What can hang from each mark:
Q: G K
G: K L Q R
K: G L Q R
L: G H R
R: L
Y: Q

Known rows, with every way that one mark hangs from another:
{R {L H}}: -59.3,12.0,-45.8,17.0,21.1,-2.1,-56.7,-1.9,21.7,-36.7,30.8,-35.1,-3.1,40.2,-2.4,-5.2,18.2,1.3,4.4,-1.2,-8.3,54.4
{K L}: -39.1,3.6,-39.2,18.7,25.4,-9.8,-55.7,-19.5,0.7,13.3,10.1,-24.3,-26.8,41.2,7.1,-21.7,33.0,-3.8,20.8,1.3,-17.9,9.8
{K G {L H} Q R}: -14.3,-16.7,-36.0,50.1,29.5,-2.0,-51.8,-22.4,-7.0,25.4,-15.2,-45.2,-64.9,90.2,-9.7,-10.2,54.3,-0.8,55.3,-26.1,-32.4,6.8
{K G Q {R {L H}}}: -29.4,-6.6,-41.4,40.2,23.2,-6.4,-46.2,-27.4,-17.7,13.0,-19.0,-44.6,-38.8,73.3,-8.5,-4.4,49.5,7.2,46.4,-20.5,-24.0,31.7
{Y {Q {G {K L R}}}}: -39.7,15.9,-35.8,4.0,3.6,-26.9,-21.6,-17.8,-8.1,30.6,-15.5,-8.7,-12.8,9.6,-8.4,-31.6,27.6,-4.4,14.8,10.3,-27.5,4.7
{G {K {L H}} R}: -46.0,-3.3,-56.8,41.3,-16.8,8.8,-43.4,-8.7,4.7,21.1,11.6,-44.9,-57.1,75.6,-12.0,41.2,42.5,-12.2,19.0,-2.5,-38.2,30.2
{Q G {K {R {L H}}}}: -45.2,-2.1,-50.7,5.4,4.1,-10.4,-26.8,-7.9,-18.3,11.8,-29.8,-3.2,-9.5,53.8,2.9,12.7,26.5,-3.2,0.0,-3.2,-23.6,21.2
{Q {G K R}}: -52.4,-5.2,-57.3,2.8,-12.4,-8.0,-22.4,-22.0,-25.2,25.3,-24.6,-18.7,-34.5,60.6,1.4,31.9,33.5,-6.1,11.3,13.9,-29.7,33.9
{G {L H} {Q K} R}: -71.3,-17.3,-69.7,45.9,-16.4,22.0,-39.0,-19.9,-27.1,-0.9,6.6,-43.6,-33.2,66.7,-20.6,10.2,48.3,-9.5,2.1,35.7,-49.7,36.3
{Y {Q {G {L R}} K}}: -53.1,19.4,-40.0,-1.6,1.3,-23.1,-14.7,-20.0,-21.8,22.1,-16.0,-2.1,5.6,3.0,-10.6,-24.5,25.8,-7.7,7.3,18.4,-27.2,24.5
{Y {Q K}}: -44.9,23.0,-30.7,0.9,11.7,-27.8,-36.3,-22.7,-29.3,-2.3,-10.3,-0.2,-9.5,-22.3,-8.8,-54.2,15.2,0.0,11.2,15.0,-21.9,15.7
{G {K R} L}: -48.4,5.0,-60.9,36.8,-11.9,4.7,-7.8,-20.1,3.4,42.6,4.3,-44.7,1.5,58.5,-7.6,8.8,50.9,-18.7,18.4,5.7,-37.8,28.7
{G {L H} {Q K}}: -56.1,-13.5,-61.2,36.6,2.3,16.0,-34.7,-23.0,-5.3,-14.7,5.8,-37.2,2.9,37.7,-17.5,-35.5,37.7,-10.4,-1.0,34.3,-38.8,33.1
{L G H R}: -44.9,2.4,-38.0,21.5,22.0,23.0,-62.7,-46.9,-15.8,-43.8,36.5,-55.1,-39.0,65.4,-24.9,-15.8,8.6,-5.6,14.4,-29.7,-15.3,46.4
{R L}: -57.6,15.8,-46.7,13.3,18.0,-10.7,-51.9,-16.5,4.7,-5.3,14.5,-28.3,4.4,30.8,5.2,-6.4,28.0,4.5,8.4,3.7,-8.0,41.3
{G L R}: -79.1,5.1,-61.1,23.9,-4.8,2.5,-31.6,-19.6,-29.7,17.1,17.4,-38.4,-34.5,70.1,-0.3,33.2,44.9,-9.8,20.1,22.8,-33.6,45.8
{Y {Q G K}}: -46.3,18.3,-34.3,-10.1,7.3,-31.7,-24.1,-21.1,-27.8,8.3,-25.9,8.5,-5.7,-11.4,-5.9,-38.8,15.1,-1.4,7.0,19.4,-22.7,15.3
{G Q}: -42.6,-14.6,-47.1,16.8,18.8,-2.1,-57.4,-41.2,-39.0,-10.5,-10.0,-27.4,-15.3,13.1,-4.2,-69.4,30.9,7.6,5.9,29.4,-25.4,12.1
{L H R}: -48.2,-5.4,-38.2,14.3,25.5,11.3,-60.3,-5.8,-15.0,-49.6,35.4,-44.0,-27.9,46.7,-13.9,-27.3,14.4,-3.7,8.1,-16.6,-16.5,60.7
{Q {K G {L H} R}}: -28.1,-2.5,-41.7,30.7,14.4,-2.9,-44.9,-19.1,-17.8,18.8,-18.3,-21.7,-39.1,62.3,-4.6,-10.6,38.6,-5.6,19.4,-19.8,-28.6,5.6

Rows:
-17.5,-10.2,-46.7,47.6,2.8,2.4,-36.0,-12.3,14.0,24.9,-4.9,-43.7,-35.9,60.0,-13.3,0.3,45.3,-10.6,35.3,-13.1,-36.7,14.8 : {G {K {L H} Q R}}
-51.1,16.8,-50.0,29.5,6.3,10.3,-49.8,-31.4,32.6,-20.3,27.4,-48.3,-6.5,55.4,-15.2,13.0,19.5,-4.6,8.4,-12.8,-12.7,45.4 : {R {L {G K} H}}
-39.3,-1.0,-46.4,28.5,5.6,-0.6,-48.6,-21.0,-16.5,11.8,-14.0,-22.6,-48.1,63.0,-5.7,11.2,37.2,-6.1,18.2,-8.2,-28.9,22.6 : {Q {K {G R} {L H}}}
-22.4,-15.2,-43.1,43.5,20.5,-1.5,-55.0,-41.9,-28.9,56.3,-23.3,-40.1,-45.2,74.8,-3.7,-40.4,63.5,4.1,28.4,-10.0,-33.7,-24.5 : {K {G Q} L R}
-45.3,3.2,-48.7,19.2,7.1,0.1,-31.5,-29.5,-24.1,4.7,-13.1,-25.5,-13.1,46.4,-8.1,-7.9,35.0,-8.6,13.7,-2.8,-25.4,42.7 : {Q {K {G {L H R}}}}
-53.3,-16.2,-60.8,42.0,2.1,16.7,-33.6,-20.9,-13.0,-5.1,3.1,-38.9,-3.1,47.0,-17.4,-35.1,42.5,-10.0,0.7,26.6,-42.2,22.2 : {G {L H} {Q {K R}}}
-42.9,-5.5,-59.0,47.3,-9.3,18.1,-15.2,-13.7,22.4,9.4,19.0,-62.3,-1.3,63.6,-25.7,19.1,48.0,-22.3,27.7,0.9,-38.4,68.2 : {G {K Q} {L H R}}
-48.5,7.8,-53.8,36.4,3.3,15.2,-53.7,-38.6,27.5,-17.1,21.0,-52.2,-4.4,51.7,-20.2,-3.2,25.2,-1.3,3.6,-3.1,-18.0,36.1 : {R {L {G K Q} H}}
-39.0,20.4,-29.8,7.6,11.5,-27.5,-33.3,-28.9,-40.4,16.9,-22.6,-5.4,-19.9,-3.3,-10.7,-51.9,25.9,1.9,18.0,2.6,-26.3,5.3 : {Y {Q {K G R}}}
-33.8,-18.0,-48.5,32.1,10.9,7.4,-59.3,-30.9,-24.0,0.1,-9.6,-28.8,-16.8,27.5,-13.1,-51.0,37.4,0.4,1.0,14.7,-32.2,8.1 : {G {Q {K {L H R}}}}
-70.9,5.6,-52.6,22.0,3.4,1.1,-59.0,-5.6,-14.9,-16.8,23.5,-37.0,-44.1,63.8,-3.1,31.3,29.0,2.7,11.3,3.4,-21.3,50.6 : {G {R {L H}}}
-58.6,20.6,-38.0,-6.6,10.6,-27.4,-18.5,-19.5,-13.6,11.4,-5.3,-6.5,0.3,2.9,-5.0,-34.6,21.9,-5.0,12.6,26.6,-22.9,24.3 : {Y {Q {G L}}}
-32.5,-14.6,-58.5,46.4,-8.6,11.3,-41.8,-27.2,-2.5,19.2,-8.6,-48.3,-7.0,40.4,-19.1,-32.6,47.7,-0.1,2.4,8.5,-37.9,10.0 : {G {K {R {L H}}} Q}
-37.6,4.0,-51.2,31.8,-2.9,0.9,-33.6,-11.7,7.8,12.5,4.0,-40.4,-11.7,48.4,-8.5,0.2,35.5,-6.4,12.0,-11.2,-26.9,29.0 : {G {K {R {L H}}}}
-52.6,2.3,-47.2,20.9,17.0,4.8,-34.4,-30.9,-14.5,-0.1,9.3,-46.6,-18.8,66.7,-9.0,-11.8,40.1,-7.6,23.1,-4.4,-21.6,55.2 : {K {G {L H R}}}
-63.8,-17.7,-76.5,58.1,-33.0,28.9,-26.0,-21.1,-0.7,17.7,12.2,-63.7,-28.8,76.1,-28.4,23.2,58.0,-15.8,6.3,33.0,-55.6,41.5 : {G K {L H} Q R}
-56.7,16.9,-45.3,22.3,18.2,6.8,-58.3,-30.7,21.8,-32.8,31.8,-43.1,-11.2,53.3,-10.0,2.8,14.1,-0.1,9.0,-10.8,-7.4,44.6 : {R {L G H}}
-32.2,-3.5,-38.0,31.5,25.6,6.2,-58.2,-22.0,4.0,8.8,13.4,-48.3,-41.9,78.9,-10.2,-11.7,42.5,-5.2,26.0,-26.1,-20.0,31.5 : {K G {L H R}}
